Each row was made from one path, in order. Every step used is in the known rows, and no mark comes twice. Write each row's path.
Known rows:
pogar/datuzot/toso/zodu/dudav: [-14   8  -6 -41 -32  17  -3   3  -7  34  31   4   8  -8  19  27   0   0
  13  -2   2  25 -17   3  39 -26  14   1   1  -3   0 -11  21 -33]
muru/besov/neziz/zodu/dudav: [ 26  14 -38   7 -10  28  14 -25   6  17   8   6  -1   5 -13 -22  21  21
  36  33 -22  27 -13 -10   1  -9  -8   2 -25   8  -9 -53  12  26]
neziz/zodu/dudav/datuzot/pogar: [  9   3  15 -10   8  11   0 -28  26 -14   8   2 -12  29  -9 -15   6   1
 -13   9   1 -13   0  -2   7   2 -17 -12   5 -11  10   6 -20  19]
pogar/datuzot/dudav/zodu/toso: [ -7  24   0 -19   4  12  -3   1  -6 -17  20  -1 -13   3 -19   9 -14  28
 -10  19 -20   2  17 -15  -6 -42 -12 -14 -22  40 -11 -14  12 -11]
zodu/toso: [  5 -11   1  13   0   7   9  10   8  -3  10  -7  -3   2   9   3 -21   3
   9   4 -14  -8   0  -2  -1 -14   2   3  -1   9  12  -9  22   0]
pogar/datuzot/neziz/zodu/dudav: [ -4 -20 -13   6   8  16 -11 -10  -1  16  -2   1  -9  14  -6 -12  18  35
 -16  20  -7  -9 -12  -8  24  -8   3 -14 -10 -27   0 -22   9  -1]
besov/popa/zarotez: [ 14 -28  35  14  20 -16  -8  16 -32  14 -10   7   9  -4  -5  24  14   7
  59 -14  18  -6 -28  11  -7  14   5  24 -15   9  -4  22  26  26]
zodu/neziz: [ 10  -1 -21   7  -1   2   3  -1   3   0  11  10 -10 -18  10   9 -11  -2
  12 -12 -30  -8   7 -20  11  13  16  16  -6  -2  10 -11  23  12]
dudav/datuzot/pogar: [ -6   7  18  -6  16 -14   4 -11  20 -15   1 -12   3   8  -1  10  -7   2
   7 -25   9 -13  21   4   1  15 -16  -4  11 -20   9  28 -13  12]
toso/datuzot: [ -9   2   9  -3  -3 -26  -2   6 -18  -4 -11 -10  -5  -6  15  -4   2  -5
  -5 -26   4   3  -7   8   0   3 -16  12   3   1   0   8  -7   8]
popa/zarotez: [ 12 -12  18   0  21 -19  -7  19 -19  16  -5   3  20 -16   7  13  10  21
  35  -3   6  14 -23   2   3  20   3  14 -11  -9  -5  18  18  25]
dudav/datuzot: [ -9   8   1  -3  24 -32  -1  -4  15 -16  -9  -5  -3  -6  -7 -14  -2   5
   3 -24  -8  -3  10  -5  -2  11 -15   9   6   6   3  30  -9  24]
neziz/datuzot/toso: [-11 -17   2  -6  -1  -3   1  11 -10   6   0  -9   3  -1   3 -16  -4 -18
  -6   2  20  15  15   0 -16 -22  12   4   6   5   9  23   7  -4]
dudav/datuzot/neziz: [ -9   6   2  25  17 -31  -2  -2  34 -20 -18 -15  -3   4 -20  -7   3  17
  12 -19  -2 -18  23  10  10  18  -6  -7  10 -31   2  17 -11  14]
datuzot/pogar: [  2 -10  10   4   3  11   4   4  -2   5   9 -17  13   8  11  20  -1 -11
  14 -20  10 -15   5   6   9  21  -3   5   0 -28   4  11   9   3]
muru/besov/popa: [ 10  -3   0  27   3  -4  16  -2 -15   9 -12 -14   1  15 -11   4  20 -12
  56 -30   6 -10  -9   8 -28   1  -7  25  -2   8 -12  -6  19  29]
besov/muru: [ 12 -12  -5  15   4  11 -10  16   9   3  -8  -1   6 -11  16 -18  15   7
  38 -30  -6 -13  -7 -11  -5  17   1  16 -17  11   8  24  23 -13]
besov/neziz/zodu: [  0   3 -32   0   1  14 -13   2   0  14  -7  10   4 -15 -10 -12   2  26
   0  24   4  14  -6 -17  -3   9   5   0 -31   0  -8 -10  -1  11]
toso/zodu/dudav/datuzot/vupidu: [ -2   3  15 -15 -11 -12   5 -19  47 -16   7  14   1  -8   3  -6  11   0
  12  20  -9   4  -7  20  19  14   4 -26  27  -2   3  12 -19 -12]
vupidu/datuzot: [  9  -3 -11  12  11   0   3  20 -13  22   4  13  15 -16  -8  12  -4 -19
 -12 -29 -16  -2  -3   0   4  25  -4  10   0  10  -5   0   6 -13]
datuzot/toso: [ -5  13  11   3  -8  -2   4  24  -3  12  10  -7  11  -5   6   9 -10 -14
  14 -19   8  10   8  10   4   8  13   3   1 -11   3  19  18  -7]
muru/besov: [  6  14 -12  14  13  -7  16  -1  -7  11  -7 -16  14   5   1 -11  17   0
  32 -17  -6  13  -4  -1 -15   5 -13  14   2  -4 -12 -10  10  25]
besov/popa: [ -2 -18  11  21   5  -3  -1  12 -12   5  -4  -6  -6   5  -8  13   7 -12
  34 -31   4 -23 -10   4 -12   6   3  27 -10   9  -7  16  22  14]
vupidu/datuzot/pogar: [ 15  -2   6  10  -3  17  12  11 -10  18  13   7  20   4   0  35  -8 -26
 -11 -33   3 -20   7   8  13  30  -4   0   7 -14   1  -4   2 -25]
vupidu/datuzot/neziz/zodu: [  8  -5  -7  36  17  13 -10  17  -3  14 -20  15  12   7 -19  -4   6  -4
 -46   1   6 -21  -7   9   3  30   5 -13   2 -23 -12 -11 -21 -14]
vupidu/datuzot/dudav: [  8   3  12   1   3  11   5  16  -3   5  20   9   6  -7 -24  21  -8 -20
  -5 -26 -25  23  -3   7   5  26  -7   4 -16  28 -13   0   4 -20]
toso/zodu/neziz/datuzot/pogar: [ -5 -16 -27 -25 -19  23  -2 -27  -6  -2   8   3   0   2  23  20  -2 -23
 -18  23  11 -11   4 -14   7 -12  19  14   9 -14  10 -15 -15 -18]
neziz/zodu/toso/datuzot/pogar: [ -3  -3  28  -2 -16  15   1 -12 -12  -8  -2 -12 -12  32  24   6 -20   3
 -47  19  27 -12  -9  12 -14 -27 -17 -20  14  -8  15 -17 -28  -8]
zarotez/popa: [  0 -27  -3   8  -3  -2  -8  -3  11   6 -14 -12   6 -11  -7 -16  13  -5
   3  -2   8  -2 -26   4  -2  34   7  35   3 -36  -4  -4  14  18]
dudav/zodu/toso/datuzot: [  3  30   3   0  -8 -17   1   1 -12 -21  -3  -3 -17   1   1  -7 -14   0
 -22   6   0 -26   9   4 -17 -33 -18 -10  12  19   0 -22 -15  -6]
vupidu/datuzot/toso/zodu/neziz: [  6  29 -23  -5 -36  19   0  11 -10  26  24  36  13 -23   9  55 -26 -36
 -14 -13  -8   6   2   6  28  10  34  -2  15   5   2 -25   2 -50]
datuzot/dudav: [ -2   0  15  -8   7   1   0   9   9  -8  11 -16  -3   0 -11   4   1  -5
  19 -16 -20  22  -2   1   1  18  -4   9 -23  12 -15  17  13   4]

Write each row's path:
[ -6  -5  33   7  -6 -30   5   5  -2  -9 -19  -2   1 -16  24  -5   1   1
  -9  -1  15   5   5  17  -9  18  -6 -26  24  -8   3  15 -11 -11] => toso/datuzot/vupidu
[ -8  -1  22  -6 -13 -11   2  -5 -14  -1   2 -19   0   7  22  20  -3  -7
  -3 -29  22 -12   5  15   1   7 -20   1   8 -24   5   5  -8  -6] => toso/datuzot/pogar
[-19 -14 -14  15   7 -10  -6   7  -4  12 -12 -12   4  -5   1  10   9  31
   4 -14  -2  -9  13  -3  22   2   1  -5  -4 -38  -3   2  19 -10] => pogar/datuzot/neziz
[  7  32  19   3 -19  -2   7  -7  -9 -21  10  -8  -9  15  10  19 -18  -5
 -20   1  18 -40  19  13 -15 -32 -19 -19  16  -1   7 -23 -19 -19] => dudav/zodu/toso/datuzot/pogar
[  2  22  20 -11   3   1   0  -9  25  -9  11  12 -12  14 -14 -25  -5   0
  -8   9  -2  13  -1   5   5 -13  -3 -14  10   8  10  13 -11  16] => neziz/zodu/dudav/datuzot/toso
[ -1 -10  -5  26  13   8 -13   9  10   2 -27  -5   5  12  -7 -22  11  13
 -18  14  12 -16 -10   4   0  25   4 -10   0 -37 -11   3 -17  13] => datuzot/neziz/zodu
[ -2   3  -9  -5 -24   7  -4  -7  -7   2  -3   7 -17  -5   9  -6 -21  31
 -22  35   5  12  -5  -5 -10 -32 -10 -16 -17  19   8 -34 -12  -5] => besov/neziz/zodu/toso/datuzot
[  4 -25 -33  -2   8   1   1 -15  -9  -8   1   9 -18 -10   4 -13  -2 -13
 -13   9 -13  -7  15 -31  -6 -19  15  23  -1  14  15  -4  11  12] => zodu/neziz/datuzot
[ 12   2 -18  15  11  -3   0 -20   3 -29 -13  27  -7 -14  -8 -27   6  -6
 -36  50  -2 -31  37 -22 -28  -5  24 -24  16  10   5  -4 -10  -6] => dudav/zodu/neziz/datuzot/vupidu
[-13  29  -5 -28  16  -4 -14   4 -17 -11   6  -1  -4  -6 -22   2  12  21
  -7  -1 -13   8   9 -20  -4 -12 -16  -1 -28  24 -27   9   3  -6] => pogar/datuzot/dudav/zodu
[ 26 -10  22  24  15 -18  11   3 -37  20 -16   2  15   6  -9  19  27  12
  79 -18  20   6 -28  13 -25   3  -5  21  -5   5 -13  -1  23  40] => muru/besov/popa/zarotez
[-24  -3  -7 -33 -18   1  -9   8 -12  13  -2  -7  14   0  13  -4   3 -26
 -10  13  34  19  -5  10  -3 -19  18   7  11   2  -2  20 -15 -24] => neziz/datuzot/toso/zodu
[ -9 -26  10 -16  15   3  -4  -4  -5 -16   1 -11  -6   8 -13 -21   8  -8
  -4   7  -9  26   2  -9 -16 -10  -5  13 -19  29  -7  23  -1   9] => neziz/datuzot/dudav
[-14 -21   9  -3  13 -11   0   8  -7   9 -11   5  15 -22  14  -1   4  29
  -6   1   6   7  14  -7   2  12   6 -26   9 -11   2  20  17 -15] => pogar/datuzot/vupidu
[ -1 -37   9   9  13  -7   3  -2   1  -7 -22   3   6 -10   8 -30  10  -3
 -20  26  17   0  12  -2 -23   5  13 -18  16   0   6  28  -1  -3] => neziz/datuzot/vupidu
[ 14  22 -33  11  -3   4  17  -7   0  19   2  -9  15 -17 -10   3  13  21
  57  -5 -14  21   9  -7  -3   0  -5  11 -21  -5 -11 -29  22  19] => muru/besov/neziz
[  4   5   3 -11  22  -6  -5 -19  22 -16   0  12 -17  15 -14 -35   8  10
 -14  11 -17   1 -12 -11   2  -3 -15   1   0  17   5  10 -16  35] => neziz/zodu/dudav/datuzot
[ -4   1  25  10  18 -34   6  -3  28 -23 -17   6   4 -13  -5 -14  -2  14
   0   1  -1   0  23   7  -9  29  -4 -29  26  -5   4  38  -9   6] => dudav/datuzot/vupidu
[ 13 -13  -5  22   4  23  -4  -5  24   1  -6  -2  -9  22 -11 -22  19   8
  -4  21 -12 -18 -18   5  18  14   9 -10  -5 -29  -2 -22   0  10] => datuzot/neziz/zodu/dudav
[ 11   7 -29   1   5  15   1 -26 -12 -20   6  11  -9   8  -7   1   3 -17
 -28  21   6 -45  34 -27 -16 -18   9   6   6  -1   6 -19 -11  -1] => dudav/zodu/neziz/datuzot/pogar
[ -6  -3  16   2 -11 -15   9   4  -9  -6   1 -11 -16  -2  23   5 -21   2
  -6  -6  -3   1  -1   8  -6 -29 -14   1  11  17  14 -12   0  -8] => zodu/toso/datuzot
[-29  13  -9 -40 -20   0 -13  16 -22  31   8   0  19 -15  21  27  -3   6
  -1  -9  26  28  -9   2  20 -16  13   0   6 -10  -9  14   0 -33] => pogar/datuzot/toso/zodu
[ 14  40  -1   1  12   5  -4  15  -9  -7  14  17   4  -5 -41  11   3 -19
 -19 -10 -23  -6  10   5  -8  19 -11  -2 -21  40 -29  -5 -10 -18] => vupidu/datuzot/dudav/zodu
[ 14 -12  -5  -3  10  21  -5  -4   9   1   7   7  -9  13  -2 -27  12   0
  -9  18 -15   0 -31 -10   7   3   1   4 -11   5  -2  -9   3  24] => neziz/zodu/dudav
[ -3   3   5  25  12  -6  -2  -9  39 -27 -21   0 -15  21 -17 -28 -16  27
 -34  27   2 -19  11   6  -8 -12  -5 -30  15 -14  13  -3 -27  12] => dudav/datuzot/neziz/zodu/toso
[  8  11   9   9  -9   4  10  27 -13  26  17  13  19 -12  -5  27 -17 -26
  -5 -34   1   8   9  14   9  14  12  -2   9   6   1   1  14 -29] => vupidu/datuzot/toso
[  7  -7 -44   4   3   0  15 -19 -11   8  -8  -7   7  -8 -11 -24  20  14
  34  16   2  25  16 -15 -24 -26  -3  17 -18  12  -7 -23  10  19] => muru/besov/neziz/datuzot
[  4  -9   0   8   9  18  -3   6   0  -3  -5   0 -10  14  10 -21 -17   8
 -26  30   1  -2 -16 -10 -17 -16  -2  -4   0  13   4  -5  -6  11] => neziz/zodu/toso
[ -8   2  36 -13 -11   5  -4  -5  -5 -21  -1  -6 -26  22   5 -11 -17   8
 -40  24  -2  24 -18   8 -18 -27 -24 -19  -9  36   0  -9 -23   0] => neziz/zodu/toso/datuzot/dudav
[  1  -8 -14  -2 -11   5   8  -5 -13   1  10  10 -13  -7   9  -2 -16 -17
 -11   8  -2   8  29 -16  -3 -28  28   8   6   7  23  -1  17 -10] => zodu/neziz/datuzot/toso
[  3  -1 -14 -23 -17  12  -2  -4  16  10  20   1   1  -2  10   6  15 -16
  24   4 -16   2 -32   7  33   2   4  19  -5   0  -9 -15   5  -5] => toso/zodu/dudav
[ -4  12   6 -32 -15   5   5 -25  32  -7  23  -4  -1  16   3  21   6 -16
  19  -2  -1  -9  -7  14  31   2 -10   3  13 -13   5   2 -15  -8] => toso/zodu/dudav/datuzot/pogar
[-22  36   5 -30 -14 -23  -6   4  16  -6   0  -3  11  -7   2  12 -12 -13
   6 -15  17  16   4  16  12  -2   2  -4  19  -3  -2  31 -22 -12] => dudav/datuzot/toso/zodu
[ -6  25 -17 -14 -36  12  -2   6   3  13  20  12   5 -21  15  32 -17 -22
   8  -5   0  15  -2  -1  29   3  34   5   9 -11   4 -10   7 -26] => datuzot/toso/zodu/neziz
[ -8 -19 -41 -25  -9   9 -10 -17  -4  -8  -5  13  -7 -10  16  -3   3 -19
 -19  23  -3   1  -7 -21   2 -14  18  25   3   9   5  -9 -13  -4] => toso/zodu/neziz/datuzot
[-14   5  31 -18  -8 -17  -2   4 -10 -15   4 -17 -14  -4   1   5   1  -3
   1 -20  -8  28  -8  13  -1   3 -24   0 -15  13 -10  11  -8  -1] => toso/datuzot/dudav
[  2 -12   2  36   2  18  -2   6  18  -6 -16  -5  -8  22  -3 -15 -13  18
 -22  35   4 -18  -3   6  -3  -5  11 -23   6 -26   4 -18  -7   2] => datuzot/neziz/zodu/toso
